(in the rows, 128 means zero)
Known rows, with every step that occurs:
rero > mesi > nemona > zunu: [ 83 145 115 133 115 132 128 120 145 140 126 136 147 153 165 129 208 145
  98 129 162  54 132 126 113 150 101 167 181 135 126 140 113 108  99 124
  97 117 129 169 119 103 111 104  96 139 146 103 130  77 125  96 162 137
 131 107 160 180  58 104 111 162 166 149 125 116 105 140 163  91  98 174
  98  72]
nemona > mesi > rero: [ 99 109 116 168 124 139 133 118 139 145 135 120 122 128 126 135 129 165
 140  88 204  96 165 125 129 145 144 139 144 133 101 143 108 141 108 118
 106 109 151 125 153 124 102 128 167 144 165 109 137 142 129  61 122 131
 168 165 172 161  77 111 156 167 156 171 114 109  95 115 145 129  69 143
 145  95]
sima > nida > pemane > vepak > rero > mesi > nemona: [ 42  94  90 173 144 162 109  98 157 121 161  97 128  70 129 111 174 247
 150 122 162 115 113  99 139 181 108 133 153 179 117 159 112 103  91 125
 132  99 151 142 152 139  74 136 154 149 158 130 153  95  82 111 148 137
  88 123 169 176 125  69 120 130 202 172 119  76 137 159 124 124  79 152
 117  78]
vepak > pemane: [108 111 135  95 100 120 118 107 133 134 103  98  92  84 145 103 147 145
 103 122 141 136 117 133  96  92 145 128 135 139  89 134 128 105 107 121
 124 112 114 140 162 120 111 139 118 120 159 110 125 116 120  96 107 114
 133 150 117 158 128 101 137 143 138 134 139  92 110 117 132 131 141 168
 130 142]
nida > pemane > vepak > rero > mesi > nemona: [ 32  88  85 145 139 157  74 117 177 133 145  98 122  86 145 127 183 236
 151  86 172 107 117 102 126 195 117 112 138 171  93 131  93  99 117 115
 135 129 142 153 113 142  82 134 164 130 140  99 107 116 126 115 140 141
 109 125 155 176 119  78 118 156 199 167 130  98 135 147 123 117  92 173
 115  82]
zume > zunu > nemona > mesi > vepak > rero > pemane: [ 45 132 160 144 159 135 118 120 130 161 146 104 142 115 155 114 133 176
 149 119 183  86 129 143  98 181 127 120 132 201 128 143 137  96 102 151
  82 135 147 148 134 127  80 126 166 152 160 152 142 126 156  69 200  86
 149 184 115 149  95  95 148 162 132 123 113 129  93 160 125 137  72 150
 101 132]
rero > pemane > nida: [128 112  92 133  97 128 138 112 118 126 122  90 116 142 118  58 183 145
 112 122 165 114 127 125 134 139 140 134 157 170 135 124 161  94 126 122
 183  68 125 124 148 120 102 137  97  99 152 133 144  99  94 101 142 134
  92 150 137 145 138  81 141 158 156 129 113  99 114 104 146 155 105 177
 110 172]
sima > nida > pemane > rero > vepak: [ 66  96  97 164 133 175 120  79 151 133 162  70 101 116  80 121 134 211
 146 117 172 101 102 116 143 139 122 116 122 155 140 172 143 129 116 114
 146  79 132 115 178 153  83 137 126 142 163 167 144  96  85  97 140 137
  74 130 141 131 147 101 160 130 160 173 107  73 118 107 137 173  86 161
 150 125]
vepak > rero > pemane > nida > sima: [ 77  84  82 160 103 135 100  93 128 149 100 102 122  88 164  98 174 208
 115 106 178 125 124  86 157 151 135 111 109 141 107  89 169  89 128 121
 136  80 142 139 133 132  75 156 123 109 175 130 108 125 100  93 117 137
 137 167 147 137 120  65 147 141 166 130  89  54 123  82 145 150  61 223
 101 150]
vepak > rero: [ 63  98 109 142 133 113 119  90 128 153 135 102 107 110 165 122 143 178
 126 131 169 132 138 108 145 120 117 120 100 118  93 113 153 116 119 116
 102  95 164 143 125 123  91 138 147 103 154 152 125 131 132 100 111 130
 152 169 133 172  94  99 148 151 156 137 114  48 134 131 133 146  77 176
 127  92]
reko > pemane > vepak > rero > poved: [ 39  54 141 118 158  85  79  91 171 124 133  99 117 111 139 113 128 193
 136 118 158 128  85 167 127 169 128  98 149 168  80 144 112  77 117  87
 101  66 148 105 150 110 112 128 136 132 133 147  87 140  72 108 155 137
  77 154  94 168 142 116 128 162 163 136 111  68 109 114 135 129  59 188
 102 116]
vepak > pemane > rero: [ 85  93 115 104 110 107  88  82 157 157 112  94  89  68 133 105 154 168
  94 103 154 129 119 118 102  90 136 120 109 144  80 148 130 103 123  85
 142  90 133 124 148 131  93 143 126 118 172 118 116 123 140  94 112 134
 134 164 137 152 133  95 150 169 146 136 125 102 131  91 156 140 124 183
 137 126]
zume > zunu > nemona > mesi > vepak > rero > pemane > nida > sima: [ 47 112 124 164 143 135 103 122 135 146 140 122 153  99 180 110 155 204
 150 104 194  82 147 104 131 210 143 135 129 180 120 142 148 110 101 156
  83 130 149 138 132 133  66 142 175 150 176 123 147 130 138  62 194 104
 142 171 131 119 111  87 139 148 130 118  92 110 106 116 133 147  55 171
  75 139]
mesi > rero: [ 84 107 105 146 117 110 137 100 146 123 131  98 134 133 121 111 140 150
 142 120 183 113 171 123 133 135 126 122 122 111 109 105 125 111 119 100
 130 100 167 123 146 118  79 138 142 113 170 118 133 150 127 111 133 125
 154 147 149 172  98 133 152 164 141 151 116  82  99  94 122 143  96 163
 146 112]
sima > nida > pemane > vepak > rero > mesi: [ 44  78 101 155 142 166 106  81 150 140 167  88 128  77 125 119 153 252
 146 116 166 115  93 112 149 167 112 130 159 155 112 165 128 115  99 123
 123  85 151 125 158 149  92 119 146 142 158 144 140 105  82 106 126 133
  85 140 154 156 133  80 123 105 192 186 120  80 128 145 142 133  57 146
 117 100]
nida > pemane: [ 98 109 110 134  98 160 124 129 134 127 143  84 117 118 127 137 140 180
 145 101 170 118 107 118 132 137 141 123 128 143 107 114 134 130 111 132
 156 132  94 137 130 137 110 159 136 125 142 111 119 111 136  98 107 149
 106 129 121 153 124 104 147 139 156 159 134  84 116 139 130 153 135 156
 150 135]
rero > mesi > vepak > pemane > nida > sima: [ 88 115  81 104 105 163  97 108 163 130  95 104 136  80 152 105 187 183
 110  98 162 113 147  97 119 169 151 129 152 130  90 119 108 120  98 144
  84 140 157 132 171 127 110  94 130 122 196  52 120 121  75 100 120 103
 111 137 162 148 126  98 118 123 140 144 109 115 115  85 138  97  97 186
  70 129]
sima > nida > pemane > rero: [ 83  92  98 170 119 159 129  93 137 132 171  76 113  88  91 120 131 217
 131 113 168 119 112  97 141 129 127 138 120 150 125 167 150 131 100 108
 166  78 133 112 159 142  84 161 136 144 161 150 152  98 108  98 129 158
  88 138 145 146 134  92 165 136 172 162 115  68 128 124 154 174 101 149
 141 108]
nemona > zunu: [ 84 123 137 127 104  95 145 107 130 154 134 143 145 172 152 130 146 127
 113 131 156  71  98 139 118 112 125 162 170 100 111 150 153 113 112 122
 105  90 112 119 119 105 102 138  92 147 151 153 118  99 132  92 138 125
 134 126 116 140  84 140 134 153 148 127 117  91 102 114 161 137  92 154
 130 114]
nida > pemane > vepak: [ 68  80 117 126 118 138  98 119 162 121 154 100 133 122 113 122 149 196
 166  97 161 117 103 135 125 166 141 124 150 150  92 141 118 123 119 113
 170 123 104 115 130 139  99 148 147 127 140 123 110 117 116 110 129 133
  87 113 113 146 146 119 138 144 167 150 129 110 123 128 116 152 122 133
 135 123]
nemona > mesi > rero > vepak > pemane: [ 77 117 116 135 131 149 108 102 154 150 104 110  94 111 121 117 127 160
 132  79 194  77 146 152 102 135 145 102 139 155 107 146  90 117 119 119
  78 109 147 138 190 137 104 118 153 151 182 108 127 142 102  47 119  88
 165 161 158 140 110 118 160 154 135 176 113 118  86  89 128 117  71 169
 153 135]
reko > pemane > nida: [115  87 115 126 107  94 122 136 130 116 133  95 111 116 126  77 153 144
 121 130 160 117 121 126 142 132 132 135 148 152  96 153 153 111  77  95
 131  76 145  97 140 109 100 138 123 133 128 109 157 117  89  86 139 145
  68 152 106 146 144  96 136 153 154 113 117  70 144 103 110 146 115 198
 111 142]
reko > pemane > vepak > rero > mesi > nemona > mulu: [ 53  90 148 131 158 109  69 133 192 129 125 103 156 100 133 109 179 197
 124 125 154  96 101 144 129 196 107 122 158 165  72 158  75 101  97  67
  64 133 164 140 127 108 108 123 157 176 123 103 119 113  82  84 131 134
 103 156 122 178  94  69 115 179 197 127 139  99 141 156 116 115  76 188
  96  61]
zunu > nemona > mesi > vepak > rero: [ 44  92 111 167 163 145 116 141 135 126 151 119 133 125 173 141 122 200
 175 110 153 125 177 110 151 201 120 133 135 159  84 146  93 146 104 130
  52 145 160 136 123 127  99 119 201 108 159 122 153 119 149  82 169 103
 164 165 135 154  86  90 164 168 143 158 105 120 103 137 117 126  86 141
 120  99]
reko > pemane: [ 98  91 142 120 112 110 114 129 134 129 128  87 119 114 124 109 136 146
 122 134 155 116 107 156 128 129 118 116 148 155  91 137 135 112  86  99
 118 105 127 115 145 104 121 142 126 139 132 112 122 118 103  92 124 135
  97 151  98 158 120 114 139 152 155 127 124  80 119 134 114 138 135 188
 122 131]
zunu > nemona: [ 81  93 133 133 134 122 129 132 134  98 152 105 125 141 174 125 150 159
 151 145 127 124 174 135 161 167  95 152 138 151 102 141 129 129 103 128
 117 121 120 137 113 117 116 138 147  69 131 123 157 100 152 125 181 135
 135 134 111 159 108 103 154 163 126 154 115 109 101 128 125 133 147 155
 127 124]
reko > pemane > rero: [ 81  71 132 126 127 100  89 107 162 145 132  77 110  99 109 109 139 169
 115 112 171 114 104 136 133 128 119 109 122 152  85 151 132 114 107  63
 133  88 150  97 136 117 105 144 135 142 139 120 116 125 123  83 133 161
 100 168 115 156 119  98 155 175 165 128 116  89 134  97 142 148 119 200
 129 115]

Rows:
[ 51 104 103 138 141 132 113  95 134 145 118  82 137 118 113  85 144 178
 146 114 160 134 130 129 113 158 138  78 121 160 116  80 114  82 137 119
 108 120 159 125 155 133  79 130 137 120 184 148 103 139 104 119 132  85
 143 178 125 157 114 111 157 170 162 110 112  88 109 126 128 149  80 163
 110 134] | mesi > vepak > rero > pemane
[ 64 122  99 143 131 117  99 100 177 165 135 125 136 131 146 127 208 167
  87 106 172  55 134 107 114 143  96 157 151 133 117 157 120 113 112  86
 115  94 158 144 105 120  90 115 106 140 160 109 120  85 147  93 168 158
 126 126 181 171  65  95 124 189 178 146 114 122 124 106 185 108  87 185
 109  53] | pemane > rero > mesi > nemona > zunu
[102  96  85 147  93 121 125 121 135 111 119 124 136 127 169 124 171 163
 128 121 169 121 159  78 170 152 150 161 126 102  99 125 164 144 108 130
 141  92 132 119 134 118  95 150 133 100 169  99 148 112  97 101 126 148
 110 117 152 132 120 103 137 135 139 135  93  60 129  75 130 152  99 187
  93 130] | pemane > nida > sima
[ 74 117 114 161 133 148 121 109 153 147 124 114 115 158 115 131 125 160
 148  84 204  78 156 148 128 162 138 113 139 143 119 148 102 136 122 120
  80 107 155 131 171 129 104 108 158 144 168 127 130 139 101  55 132  99
 154 145 163 150  89 128 158 160 139 179  95 114  90  96 128 130  54 151
 149 110] | nemona > mesi > rero > vepak
[ 66 122 108 109 112 113  85  89 171 169 107 122 116  68 155 110 200 170
  65  93 160  67 115 113  81 109 115 139 148 152  95 157 108  83 105  85
 102  98 138 149 130 123  93 130 103 156 172  91 111  92 143  80 146 136
 132 139 163 158  94  79 119 184 170 138 133 126 119  97 178  97 110 203
 112  92] | vepak > pemane > rero > mesi > nemona > zunu
[ 90  76  93 185 106 156 112 141 144 108 126 121 138 107 166 117 164 210
 155  81 185  90 188 101 170 216 135 141 152 173 100 125 124 122 103 114
 113 122 136 135 138 126  89 155 179 117 163  79 158 115 130  67 179 141
 153 149 166 129 103  66 163 158 152 182  74 132  67  68 147 134  88 195
 112 156] | zunu > nemona > mesi > rero > pemane > nida > sima
[ 60  97 120 162 150 151 116 125 153 113 149 118 119 148 149 137 135 175
 176 108 179  81 185 146 159 197 104 129 147 164 111 157  99 136 109 117
  71 120 149 139 143 127 101 119 180 105 150 117 162 122 133  73 187 104
 157 150 141 145  98 108 171 174 127 196  91 132  72  93 118 121  89 162
 147 124] | zunu > nemona > mesi > rero > vepak
[ 84 105  83 148 117 113 120  88 113 154 129  92 104 104 143  67 174 181
 113 115 176 125 125 100 143 135 123 118 120 154 119 111 170  80 126 112
 141  60 152 133 132 125  73 149 121 102 160 147 127 123 106  97 129 136
 124 177 140 150 128  57 146 160 170 128 105  67 137 106 146 155  63 204
 114 147] | vepak > rero > pemane > nida
[ 62  96  80 130  98 121  92  87 162 118  87 105 114  96 134  93 158 168
 144  91 182  98 169 108 133 145 141  95 117 127 103 117 124  85 125 106
  97  91 158 121 179 135  69 140 136 121 201  97 126 149  75  98 134  97
 135 136 145 130 148 125 149 136 122 149  94  72 107  28 108 140  87 227
 129 159] | mesi > rero > vepak > pemane > nida > sima
[ 70  94  92 153 130 129 105 120 143 114 138 122  93 103 157 102 148 174
 154  84 171  83 191 124 144 178 114 136 151 181  97 175 104 109  97 112
  70 103 155 130 156 133  87 130 173 114 164  96 178 118 120  60 185 101
 143 158 143 130 139  86 162 163 122 177  99 134  91  68 114 120  89 186
 137 154] | zunu > nemona > mesi > rero > vepak > pemane > nida
[ 69 104  77 162 140 191 121  89 153 139 175  69 125  96  81 116 150 229
 140 104 176 111 117  98 133 163 129 126 142 156 129 156 113 131  97 122
 132 114 161 104 174 152  88 117 140 152 181 125 143 102  89  98 139 133
  73 138 169 155 128  92 147 136 174 176 111  99 122 130 158 146  81 140
 120  97] | sima > nida > pemane > rero > mesi > vepak
[ 61  96 104 122 142 124  93  72 178 153 135  88 109 158 114 117 154 154
 128 114 169  97 126 138 135 139 110 104 108 128 120 157 135 128 145  87
 127  74 154 122 144 130 100 110 117  98 160 161 117 116 112 100 149 120
 112 134 136 143 118 126 164 172 136 145  95  90 126  78 140 146  87 175
 141 111] | pemane > rero > vepak
[ 79 107 108 129 131 145 100 114 156 160 115 109 104  96 122 117 127 182
 128  80 168 114 127 123  87 135 168 119 140 160  77 160  79 146 111 108
  92 133 147 113 172 139 106 117 166 154 186 102 123 128 126  56 117  98
 147 167 159 142 107 106 162 179 152 138 120 143 115 114 146 133  93 136
 121 107] | nemona > mesi > vepak > pemane > rero
[ 17  96 107 134 148  93  83  91 182 151 126 151 159 122 177 120 199 188
 125 117 160  75 120 117 119 167  92 142 168 135  95 155 109  87 115  94
  83  90 168 149 100 114  84 112 133 139 150 136 113 108 114 108 170 120
 135 122 155 171  87 106 114 170 195 135 114 107 132 130 142  97  50 170
  96  58] | pemane > vepak > rero > mesi > nemona > zunu
[ 71  57 155 106 133  88  91 125 170 120 130 102 142 121 114  95 146 158
 143 126 142 115 100 175 126 154 128 117 163 164  78 163 115 104 101  76
 131  99 139  97 146 108 114 128 135 143 128 126 116 127  91 109 151 118
  80 138  91 154 140 126 131 151 171 115 122 106 125 117 104 137 121 163
 115 125] | reko > pemane > vepak
[ 43  73 105 168 137 141 119  91 141 127 165  98 124  82 115 115 131 236
 165 123 152 134  94 110 145 157 124 128 139 156 110 160 143 108 102 115
 138  80 144 114 154 148  69 152 155 142 162 167 147 115  84 110 127 125
  89 140 131 146 145  92 145 113 186 159 123  52 130 145 119 171  74 132
 131 109] | sima > nida > pemane > vepak > rero
[ 38  75  94 135 137 153  71  99 175 159 149  94 121  84 137 128 166 236
 146  84 177 108  91 118 137 177 120 107 136 155  82 134 118 119 119 119
 127 114 140 141 119 144  98 123 149 133 149 115  90 124 120 101 118 134
 103 144 144 163 124  80 118 136 191 178 128 103 131 128 137 122  72 159
 121 106] | nida > pemane > vepak > rero > mesi
[ 79 118 130  84 119 135 107  88 149 135 102  90  92 126 127 102 149 140
 120 125 142 109 112 165 107 114 128  98 135 147 112 144 122  99 125 127
 102 104 111 146 180 127 120 115 104 113 163 137 117 112  93  98 121  81
 118 142 105 143 147 122 140 135 118 140 123  89 107 104 114 127 125 184
 140 159] | rero > vepak > pemane
[ 59  89 122 140 142 147 106 118 155 117 126 110  97 103 150 122 131 181
 157  89 164  78 176 145 132 178 111 112 141 181  93 157  89 109 106 118
  64 124 140 145 163 129 107 130 174 126 162 102 156 118 135  68 174  93
 161 163 129 138 118  95 165 162 126 191 107 137  71  90 120 111 102 182
 151 144] | zunu > nemona > mesi > rero > vepak > pemane
[106  95  95 115  79 122 102 113 138 122  91 118 103  72 173 103 174 169
 108 112 152 127 141  87 131 118 164 147 132 124  81 128 151 109  98 124
 127 103 114 133 157 126  92 157 128 118 178  80 129 113 100  92 102 139
 120 138 135 128 140  91 131 123 134 129 110  65 126  73 131 135 129 206
 102 155] | vepak > pemane > nida > sima
[ 96 126  82  92 122 145 112  98 151 136 118  97 119 100 133  81 183 156
 109 107 157 113 145 117 107 149 140 141 163 148 101 142 108 111 102 135
  93 115 166 127 169 130 111  85 116 115 185  73 137 114  86 106 132  97
  96 148 158 159 135  94 117 140 134 144 131 125 126 109 142  98  96 164
  82 131] | rero > mesi > vepak > pemane > nida
[ 61  86 118 134 152 139  94 133 158 129 137 112 111  88 151 128 129 191
 151  90 148 115 168 117 118 174 136 133 138 183  72 169  80 138 104 104
  76 142 144 121 146 136 101 126 187 122 167  96 152 110 150  71 169 108
 148 162 138 143 113  81 168 184 139 154 107 159  95 107 139 121 120 147
 123 118] | zunu > nemona > mesi > vepak > pemane > rero
[ 37  68 106 142 129 127  83  97 162 142 150 103 122  95 134 127 146 223
 164  86 169 124 101 113 133 159 130 106 124 148  83 132 122 107 124 109
 142 110 137 125 116 143  77 154 160 127 145 137 104 131 124 110 118 133
 106 141 118 150 143 101 138 139 181 148 122  79 134 124 114 155  90 148
 139 109] | nida > pemane > vepak > rero
[ 75 100  76 168 122 165 103 129 136 150 110 119 133 109 145 117 144 214
 149  78 195 115 134  89 140 194 169 114 139 155  97 114 116 127 117 130
  84 123 152 125 161 136  86 130 174 154 194 106 117 130  87  52 119 106
 147 169 165 129  98  80 156 151 169 135  89  99 115  98 141 142  36 177
  88 129] | nemona > mesi > vepak > rero > pemane > nida > sima
[ 61 110 103 133 131 122 125  85 164 124 120  91 124 161 112 107 141 146
 156 115 182  91 165 144 134 148 114  96 123 122 129 120 119  99 139 111
 111  94 170 123 165 128  83 120 138 105 174 143 123 148  95 111 146  95
 138 141 139 157 117 149 157 162 125 158 102  82  98  74 111 135  75 176
 151 122] | mesi > rero > vepak
[ 70  81 111 115 146 129  80 106 184 157 131  71 125  99  94 100 160 181
 116 100 179  99 114 140 126 164 117  96 144 160  90 146  94 116  98  74
  96 120 182  97 147 122 114  95 133 153 160  94 107 128  95  86 144 131
  88 167 132 165 113 104 139 172 168 133 119 128 126 104 147 111  97 194
 105 100] | reko > pemane > rero > mesi > vepak
[ 50 128 129 154 154 119 122 121 118 146 156 109 138 120 161  82 149 175
 146 112 186  85 146 116 111 182 134 140 134 198 129 161 155 102 101 150
  88 110 163 133 125 128  61 131 163 142 161 143 165 126 140  66 207  99
 131 186 128 135 124  82 151 166 133 116 108 120 114 141 121 146  56 158
  92 137] | zume > zunu > nemona > mesi > vepak > rero > pemane > nida
[ 79 139 125 146 109  98 141 135 137 118 127 147 154 164 160 121 173 124
 125 135 147  77 138 121 108 129 121 170 165 130 122 135 126  91 103 112
 118 115 115 146 116 103  82 157 109 142 146 137 143  82 137 110 161 128
 140 106 135 165  70 125 130 182 156 112 123  90 113 134 134 133 122 169
 116  83] | mesi > nemona > zunu
[ 80 101  88 152 108 151  99 107 156 139  95 129 103  97 147 119 148 191
 131  66 202  81 154 111 132 160 156 118 135 138  94 143 107 122 111 116
  79 103 145 132 182 139  85 138 163 151 197  87 137 137  81  45 121 103
 145 150 169 120 118 109 152 138 133 175  89 101  91  43 127 123  56 200
 126 143] | nemona > mesi > rero > vepak > pemane > nida > sima
[ 89 114  90 146 115 134 115 100 148 140 114 117  90 109 125  93 145 159
 134  74 198  79 152 124 113 141 147 123 148 158 107 161 110 113 106 117
  84  86 156 122 182 136  84 121 150 144 184 103 152 140  91  43 128  98
 143 162 164 132 131 101 155 149 133 171 105 111 108  65 124 127  53 180
 141 143] | nemona > mesi > rero > vepak > pemane > nida
